What can hang from each mark:
K_314: K_6 K_599
K_529: K_26
K_550: K_599
K_6: K_314
K_903: K_314 K_529
K_599: K_26 K_314 K_550
K_26: K_529 K_599 K_767
K_767: K_26

Each row was made from one small tree. The marks that hang from a mark follow it in brackets, in the order of their numbers. Every link used is in the known rows. Write each row's tree.
(in the rows, 128 means zero)
Known rows:
K_599(K_26(K_529) K_314 K_550): [ 59 148 100 127 111  96 115 139  90  84 106 125 136 181  75 122 114  85
 102 124]
K_26(K_599 K_767): [115  53 161  86 152 147 134 101 154 144 112 128 103 144  74 126 172 122
  87  94]
K_599(K_26(K_529) K_314(K_6) K_550): [ 48 188  79 122 137 101 106 147  86  85 129 122 136 198  87 136 121  80
 100 122]
K_6(K_314(K_599(K_26))): [112 151  78 152 134  87 135 128 115 133 140 122 128 167  96 107 143 181
 107  87]
K_550(K_599(K_26(K_529) K_314)): [ 93 120 130  97 117 113 115 116  86 110 113 137 135 166  77 127 120 116
  96 127]
K_550(K_599(K_26(K_529 K_767) K_314(K_6))): [104 131 110  62 163 132 113  98 109 134 131 144 120 195  77 149 140 114
  79 110]
K_550(K_599(K_26 K_314)): [108 128 121 100 124 116 126 117 102 137 124 101 124 175  96 115 110 130
 102 111]
K_314(K_6 K_599(K_26(K_529 K_767) K_550)): [ 64 153  96 105 150  99 126 117  95 121 131 167 137 192  84 147 143 130
  84  77]
K_529(K_26(K_599)): [ 88  66 143 104 119 107 129 124 114 103 145 149 137 145  88  96 164 113
  96 140]
K_26(K_529 K_599(K_314(K_6) K_550) K_767): [ 94 120 120  88 171 129 111 119 125 108 113 127 113 191  58 178 146  52
  65 110]
K_314(K_6 K_599(K_26(K_529) K_550)): [ 45 182  95 133 133  83 120 142  70  97 132 160 152 182  95 137 130 128
  98  93]
K_767(K_26): [ 81 131 125 129 122 124 128 148 143 138 118 116 115 122 143 104 164 162
 125  68]
K_26(K_599): [ 95  83 161 116 134 131 129 128 129 123 115 123 116 132  84 118 159 119
  98 111]
K_26(K_529 K_599(K_550) K_767): [ 86  57 166  91 139 114 121 113 119 121  77 158 118 147  43 144 162  77
  74  98]
K_6(K_314(K_599(K_26 K_550))): [100 162  75 158 128  58 132 139 100 136 116 114 135 184  87 115 124 149
 100  74]
K_903(K_529(K_26)): [107  99 118 118  85  95 123 131 110 150 157 122 161 130 119  83 190 126
 122 144]
K_599(K_314): [131 136 111 143 121 145 126 136 136 117 140  87 117 146 115 128 138 117
 115 116]
K_903(K_314): [120 110 100 155 151 135 118 147 121 119 139 111 122  86 126 103 149 137
 140 112]
K_6(K_314(K_599(K_26(K_529)))): [ 96 145  90 150 128  85 126 127  99 106 130 157 137 158  77 118 151 168
 103 106]
K_550(K_599(K_26(K_529 K_767))): [ 95  70 154  64 131 118 124  92 103 145  97 170 125 150  61 114 156 140
  87 100]
K_550(K_599(K_314)): [150 119 136 117 121 134 125 127 114 147 123  92 121 147 107 139 121 115
 101 105]

Which tree is each row?
[ 84 110 142 122 125 112 113 140 102  84  92 121 127 165  59 156 124  53
  83 127] => K_26(K_529 K_599(K_314 K_550))
[ 54 142 119 137 105  80 128 135  72  96 110 163 152 164  85 124 123 129
 102  95] => K_314(K_599(K_26(K_529) K_550))
[114  93 130  67 135 129 122  89 111 132 110 145 121 176  66 135 131 118
  82 111] => K_550(K_599(K_26(K_529 K_767) K_314))
[ 92 155 110 120 160 118 114 147 116 111 124  83 117 193  89 158 123  63
  82 107] => K_26(K_599(K_314(K_6) K_550))
[ 74  86 130  89 132 128 126 101 123 119 114 167 122 148  70 104 170 140
 102 110] => K_599(K_26(K_529 K_767))
[ 75 114 118 108 121  93 133 108  99 120 107 170 138 175  71 133 137 134
  89  77] => K_314(K_599(K_26(K_529 K_767) K_550))
[ 92 101 113 113 115  89 124 133 105  93 134 112 139 188  80 124 124  62
  85 139] => K_529(K_26(K_599(K_314 K_550)))
[ 83 154  84 155 122  55 122 140  82 108 106 151 143 171  67 125 132 135
  95  91] => K_6(K_314(K_599(K_26(K_529) K_550)))
[ 62 117 137 106 136 131 115 135 133  87 108 133 112 153 101 144 147 108
  99 108] => K_767(K_26(K_529 K_599(K_314)))
[ 80 185  72 118 153 132 119 135 122 109 163  94 121 196 114 118 130 126
 112 118] => K_599(K_26 K_314(K_6))
[ 62 189  86 136 138  86 130 143  87 126 142 124 142 192 115 127 121 139
 103  75] => K_314(K_6 K_599(K_26 K_550))
[112  74 113  84 133 103 129 108 130 117 132 119 126 196  67 134 138  67
  71 122] => K_529(K_26(K_599(K_314 K_550) K_767))
[108  39 142  76 137 122 135  95 140 126 142 154 125 156  75 104 179 116
  82 124] => K_529(K_26(K_599 K_767))
[104 111  92  81 160 109 120 115 127 116 152 115 124 214  80 147 144  61
  68 119] => K_529(K_26(K_599(K_314(K_6) K_550) K_767))
[103 127  85 129 139  69 127 112 108 131 103 157 131 182  58 134 147 141
  82  75] => K_6(K_314(K_599(K_26(K_529 K_767) K_550)))
[ 95 131  95 103 149 123 120 129 120  90 179 116 133 191 103 130 148  90
  90 151] => K_529(K_26(K_599(K_314(K_6))))
[ 70 160  80  92 157 115 111 121 111 108 124 130 123 209  75 146 136  85
  85 104] => K_599(K_26(K_529 K_767) K_314(K_6) K_550)
[ 58 174  98 111 163 108 114 157 132 117 116  82 108 195 119 154 125  86
  89  71] => K_767(K_26(K_599(K_314(K_6) K_550)))
[ 65 165  67 141 170 112 114 137  81  82 167 163 142 135 120 125 134 158
 129 114] => K_903(K_314(K_6 K_599(K_26(K_529))))
[122 137  90 164 122  86 117 154  91 157 130  94 154 108 131 126 136 122
 135  93] => K_903(K_314(K_599(K_550)) K_529)
